What can hang from each mark
zezum: bogi
podu: netotul tupi
zesu: bogi
limem: bobiriz kuga mafo renu tefas zesu
bobiriz: limem
mirem: podu
netotul: bogi limem rusapi
ririf: bogi
rusapi: mirem
bogi: bobiriz mirem netotul tupi zesu

(in the rows, 128 means zero)
Known rows, with every way that one mark hangs from another
(ririf (bogi bobiriz)): [133 119 141 105 152  93 110 136 118 111 137 151 142  93 120 135 124 113
 155 156  87 114 123 166 102 123  96 134 119 105 131 139]
(ririf (bogi netotul tupi zesu)): [126 104 152  81 138 130 141 134  98 124 139 106 117 127 176 164 163 139
 112 137  96 136 124 107  92 119  94 152 139 111 145 126]
(netotul (bogi mirem tupi) (limem bobiriz)): [148 167  90 160 120 108 128 133 143 127 117  74 112 139 146  60 111 143
  99 115 182 128  98 128 178 134 122 106 134 173 135 134]
(zezum (bogi mirem)): [167 135 127 145 142 158 115 104  92 128  87 144 138 125 117 103 131 123
 100 146 117 137 168 122 146 139 116 111  94 112 139 144]
(zezum (bogi tupi)): [141 125 126 144 140 155 110 122  57 113 105 154 169 123 142 110 168 121
  97 151 109 113 153 113 136 150 117 115 112 117 126 124]
(podu (netotul (bogi bobiriz) (rusapi mirem)) tupi): [ 47 147 108 131 112 137 116 147 106  89 124 117 154 120 151 135 157 129
 164 133 137 134  91  96 161 113 116 121  84 189  86 154]
(mirem (podu netotul)): [134 121 162 133 137 151 114  93  99 128 154 191 160 120  76 145 164 114
 154 101 133 136 155 147 105  93 116 142 143 119 135 146]
(podu (netotul (limem bobiriz kuga) (rusapi mirem))): [124 139 115 157 127 137 136 125 142  94 129 105 131 134 144 110 110 126
 178  88 151 141  86 115 140 136 143 121 117 166  85 148]
(podu (netotul (bogi bobiriz mirem) rusapi)): [117 154 125 146 139 130 124 123 138 105 121 105 129 117 134 134 123 136
 158 108 151 151  95 120 153 112 101 123 115 156 104 165]
(bogi tupi): [146 121 143 125 122 145 129 128  69 125 105 150 154 142 120 132 170 144
 101 129 107 135 138 116 114 145 122 118 136 132 120 127]
(podu (netotul (bogi bobiriz zesu) limem)): [126 144 119 131 132 107 121 133 131 132 135  97 116  84 119 110 130 160
 149  92 161 124  83 112 131  98 119 124 109 173 141 139]
(rusapi (mirem (podu (netotul (bogi bobiriz)) tupi))): [ 68 135 149 116 118 146 112 126 121 119 133 150 155 140 100 130 142 126
 143 143 155 149 136 148 151  96 113 137 110 171 115 144]
(limem bobiriz kuga mafo renu tefas zesu): [161 110 100 168 147  98 126 148 148  80 161 138  97 168 162 210   6  90
 136 134 114 125 157 156 111 248 229 141 161  86 173  65]
(ririf (bogi (bobiriz (limem mafo)) mirem zesu)): [137 126 159  79 127 102 151 156 178 152 116 100  78 116 126 125  98 134
 117 165 127 138 120 133 128  96  89 117  98 108 148 117]
(ririf bogi): [158 113 133 107 158 102 124 110  87 112 134 157 166  95 129 124 142 116
 148 136  79 117 128 156  96 114 111 145 109  96 133 126]
(ririf (bogi (bobiriz limem) tupi zesu)): [115 108 159  81 139 102 131 171 142 132 131 103 109 116 142 136 151 124
 109 168 120 102  99 114 119 106 103 134 128 122 142 113]
(bobiriz (limem renu zesu)): [155  94 131 117 173 105 133 126 157 131 115 150 139 137 116 143 119 120
  91 122 122 102 113 119 100 125 202 144 128 113 139  77]
(mirem podu): [134 121 145 136 135 138 111 103 103 153 149 186 159 118  69 131 163 110
 131 123 112 125 165 160 114 106 122 147 150 100 138 136]
(zezum (bogi netotul)): [141 121 114 128 137 160 103 102  82 123 114 150 152 121 148 124 145 125
 125 143  91 132 156 123 107 132 109 123 122  93 124 131]
(bogi (bobiriz (limem tefas)) mirem netotul tupi): [148 145 161  88  77 169 145 137 184 136  95  74  56 210 150 138 103 152
  82 149 160 167 123 105 134 114  99 114 189 126 110 147]
(ririf (bogi (mirem podu) (netotul limem) tupi)): [137 137 159 106 123 144 148  95 136 133 151 108 109 145 164 114 143 124
 108 112 149 142 134 131 121 100  81 147 154 119 128 156]
(bogi (bobiriz (limem mafo renu)) mirem): [145 147 149 108 109 133 143 146 202 158  94 139  74 150  98 121  52 145
  99 160 145 156 139 157 131 135 126  91 112 121 113 114]
(limem bobiriz mafo tefas (zesu bogi)): [156  99  82 153 119  82 124 145 118  84 152 124 158 149 152 160  87 106
 177 150 104 120 162 148 121 167 157 104 151  97 198  80]
(zezum (bogi bobiriz mirem tupi zesu)): [119 134 152 132 126 162 117 166 117 139  89 102  77 138 130 138 137 135
  67 179 142 134 155  84 168 157  96 102 115 146 156 147]
(netotul bogi (limem mafo) rusapi): [123 161  56 160 111  85 153 130 123 165 138  89 154  78 155  57 129 150
 156  97 135 107  78 142 168 105 120 125 100 122  80 113]
(ririf (bogi bobiriz mirem)): [148 136 153 105 144 106 122 129 141 118 118 130 113 115 117 130 104 122
 133 157 108 140 136 156 122 124  87 124 115 115 138 154]
(bobiriz limem): [164 117 126 104 129 125 132 113 132 145  97 146 154 127  98  91 151 133
 118 128 111 118 112 129 108  86 142 124 121  98 111 100]
(netotul (limem bobiriz renu tefas zesu) rusapi): [154 113  53 181 155  83 140 158 155 111 156  95 105 136 156 140  91 105
 150 100 125  72  83 115 148 165 221 154 176 140 131 126]
(zesu bogi): [139 107 106 136 135 124 107 103  95 117 117 147 191  96 112 103 158 133
 156 133  88 117 160 142  99 145 112 105 110 120 165 125]
(bogi bobiriz zesu): [120 118 144 108 123 114 113 178 130 162 115 123  81 104  77 166 130 149
 120 157 100 131 132 117 117 136 116 117 132 135 156 138]
(limem kuga renu zesu): [137 103 140 156 188 110 115 119 131 104 135 151 113 128 129 203  82 106
  93 106 110 120 150 118  92 227 217 163 132 117 167  94]
(bogi (netotul (limem mafo tefas)) tupi): [162 137 114 113  68 157 162 118 101 146 128 104 117 163 172 117 128 172
 120 100 127 152 125 116 108 127 114 122 167 112 102 119]
(bobiriz (limem tefas zesu)): [185  97 121 111 139 103 141 118 132 129 108 118 141 151 118 129 136 123
 114 116 120 102 109 107 117  87 189 153 153  90 149  91]

Rows
[104 136  89 135 146 113 138 132 122 135 108  88 171 121 141 101 138 135
 142 133 125 132  89 147 175 106 125 152 108 141  83 132]  (netotul bogi (rusapi mirem))
[ 82 138 121 155 108 151 120 111  92 126 164 165 152 109 109 119 195 108
 164  88 139 102 126  95 137  91 130 136 124 151 111 158]  (mirem (podu (netotul limem rusapi) tupi))
[106 136 159  99 128 117 116 126 166 129 138 141 112 124 111 115 131  95
 124 164 135 113 137 144 136  87  98 133 120 112 136 143]  (ririf (bogi (bobiriz limem) (mirem (podu tupi))))
[116 122 146 146 140 151 121 102 104 129 162 175 162 118  93 149 174 105
 165  97 127 128 139 136 121  91 117 152 147 118 113 152]  (mirem (podu (netotul rusapi)))
[114 123 154 115 139 145 127 102 124 130 130 146 171 142  99 121 139 133
 142 123 158 160 134 165 140  81 116 151 120 150 113 137]  (rusapi (mirem (podu (netotul bogi))))
[131 132 145  87 126 113 140 140 175 151 133  75  51 114 144 138 103 147
 123 136 126 144 116 116 114 108  82 130 131 131 149 161]  (ririf (bogi bobiriz mirem (netotul limem) zesu))
[122 122  99 140 138 159 111 111  90 125 122 134 153 118 160 127 155 116
 134 141  89 124 139 114 123 131 109 132 126  92 101 141]  (zezum (bogi (netotul rusapi)))
[143 128 171 112 145 137 139 105 110 122 139 139 137 140 134 128 151 108
 108 139 133 134 149 142 133 115  93 146 136 116 143 147]  (ririf (bogi (mirem podu) tupi))
[114 124 174  80 123 135 139 155 149 131 126  82  60 147 164 171 123 140
  97 157 125 157 131 108 116 131  69 130 146 132 149 153]  (ririf (bogi bobiriz mirem netotul tupi zesu))
[157 131 138 144 124 146 129  89 108 136 161 160 151 121  88 116 150 123
 162  79 148 116 136 143 117  83 135 151 158 122 135 148]  (mirem (podu (netotul (limem tefas))))
[111 123 163 108 108 109 134 175 148 138 115 134 112 154 130 147 137 134
  95 159 141 129 121 113 127 127 124  98 141 124 121  85]  (bogi (bobiriz (limem mafo zesu)) tupi)
[116 139 120 147 141 138 131 119  86  94 130 116 174 118 159 132 170 134
 148  96 140 134  87 105 140 115 113 136 121 154  97 141]  (podu (netotul (bogi tupi) rusapi))
[124  93 113 142 158  97 131 131 125 114 147 169 162 114 145 172  92 129
 131 133 102 125 172 149  93 198 172 111 103 115 178  68]  (limem mafo renu (zesu bogi))
[126 116 117 166 160  94 115 155 154  89 158 164 101 149 147 205  29  90
 124 136 113 138 161 151 101 252 203 118 126 103 162  62]  (limem bobiriz kuga mafo renu zesu)
[ 81 142 107 156 106 140 136 123 138 154 134 102 125 119 126  91 145 115
 138 100 144 108 108 111 168 134 150 149 120 147  79 147]  (netotul (limem kuga) (rusapi (mirem (podu tupi))))
[108 136 178  91  90 170 143 171 160 159 100  70  17 182 132 185 122 171
  65 154 146 188 146  75 130 148  76 108 166 158 145 164]  (bogi bobiriz mirem netotul tupi zesu)
[ 78 124 120 130 118 147 135 135 112 142 123 140 154 138 109 127 171 110
 142 138 111 128 130 124 158 109 131 144 122 139  84 150]  (netotul (rusapi (mirem (podu tupi))))
[118 138 157 104  88 128 133 167 142 144 110 140 119 148 121 118 133 146
 106 163 134 136 119 135 126 126 101  90 133 118  96  97]  (bogi (bobiriz (limem mafo)) tupi)
[ 97 124 123 152 118 161 117  96 116 108 132 137 165 119 119 116 173 112
 155 122 135 125 170 110 137 129  99 105 112 147 160 158]  (zesu (bogi (mirem (podu (netotul rusapi) tupi))))
[113 145 161 136 124 165 107 133 151 140 108 136 113 152 120 102 143 107
  75 172 166 117 157 122 172 116  95 109 136 123 132 136]  (zezum (bogi (bobiriz limem) (mirem podu) tupi))
[141 141 116 153 105 118 116 138 119 109 135 158 124 134 124 139  65 110
 156 143  98 157 162 165 110 203 129  93 116  85 125  89]  (limem bobiriz kuga mafo)
[120 136 111 130  98 153 149 130 110 143 128  94 117 149 176 117 174 152
 119  95 123 133  99  88 121 124 112 130 166 137  77 148]  (bogi (netotul limem rusapi) tupi)
[ 48 132 129 110  93 150 114 155 155 142 138 124 100 153 130 165 140 123
 149 156 110 151 128 130 131 117  93 133 159 137  80 166]  (bogi bobiriz (netotul (rusapi (mirem (podu tupi)))))
[144 147 122 140 132 128 132 103  92 107 130 115 161 109 147  89 156 161
 138  75 168 127  86 113 130 103 122 125 114 170 116 133]  (podu (netotul (bogi tupi) limem))
[161 134 107 156 143 122 125 107 135 141 126 135 113 101 118 106  85 137
 116  90 122 106 123 140 103 188 185 139 120 130 123 121]  (netotul (limem kuga renu))
[152 131 137 112 105 131 142 112 142 149 110 144 140 130 116  98 107 130
 122 123 116 136 133 141 107 129 140 114  99  71 102  70]  (bobiriz (limem kuga mafo))
[134 159 103 133 122  93 132 148 172 178 110  51  65  97 107  81 103 168
  98 116 174 126  98 115 173 110 114 121 114 170 155 148]  (netotul (bogi bobiriz mirem zesu) limem)
[139 123 157  94 144 105 132 153 148 138 118 103  78 108 113 148 112 131
 120 162 111 138 133 129 125 120  92 129 111 125 163 152]  (ririf (bogi bobiriz mirem zesu))
[ 86 136 131 120 115 148 127 109 116 129 133 139 163 132 110  98 155 133
 140 115 166 140 126 136 155  80 125 139 101 175 111 142]  (rusapi (mirem (podu (netotul bogi limem) tupi)))
[123 150  92 172 158 126 131 100 136 105 149 102 142  92 162 111 107 131
 158  64 156 109  76 120 134 149 163 151 110 153  98 133]  (podu (netotul bogi (limem kuga renu) rusapi))
[ 87 132 132 140 109 142  94 122 139 126 128 142 137 120  92 118 145 115
 139 161 129 125 187 136 136 146  87  92 122 148 179 156]  (zesu (bogi bobiriz (mirem (podu tupi))))
[163 131  83 159 142 105 118 138 142 124 138 149 119 114 112  97  86 129
 135 116 121 101 112 155 113 165 174 112 135 149 128 123]  (netotul (limem bobiriz renu))
[ 95 128 147 118 107 158 131 112 108 132 129 155 152 138  98 110 159 133
 144 113 154 146 136 128 141  88 131 133 106 173 106 147]  (rusapi (mirem (podu (netotul limem) tupi)))
[191 133  81 138 103 119 162 118 123 153 132 138 123 116 127  97  67 161
 139 102 119 114 123 165 114 149 179 130 129 108 118 105]  (netotul (limem mafo renu tefas))
[168  83 102 126 163 105 134 111 160 111 126 119 157 140 142 135 109 115
 117 126 123  80 122 126 106 131 212 148 151 106 174  78]  (bobiriz (limem renu tefas (zesu bogi)))
[178 100 115 113 136 107 160 128 156 133 123 140 133 153 138 146  80 130
 113 125 122 112 122 138 108 126 207 144 138  81 139  58]  (bobiriz (limem mafo renu tefas zesu))
[ 50 145 122 151 121 135  96 123 105 116 172 159 154 107 115 143 181  97
 162 119 143 107 128 118 151 100 112 141 130 150 118 154]  (mirem (podu (netotul (bogi bobiriz) rusapi) tupi))
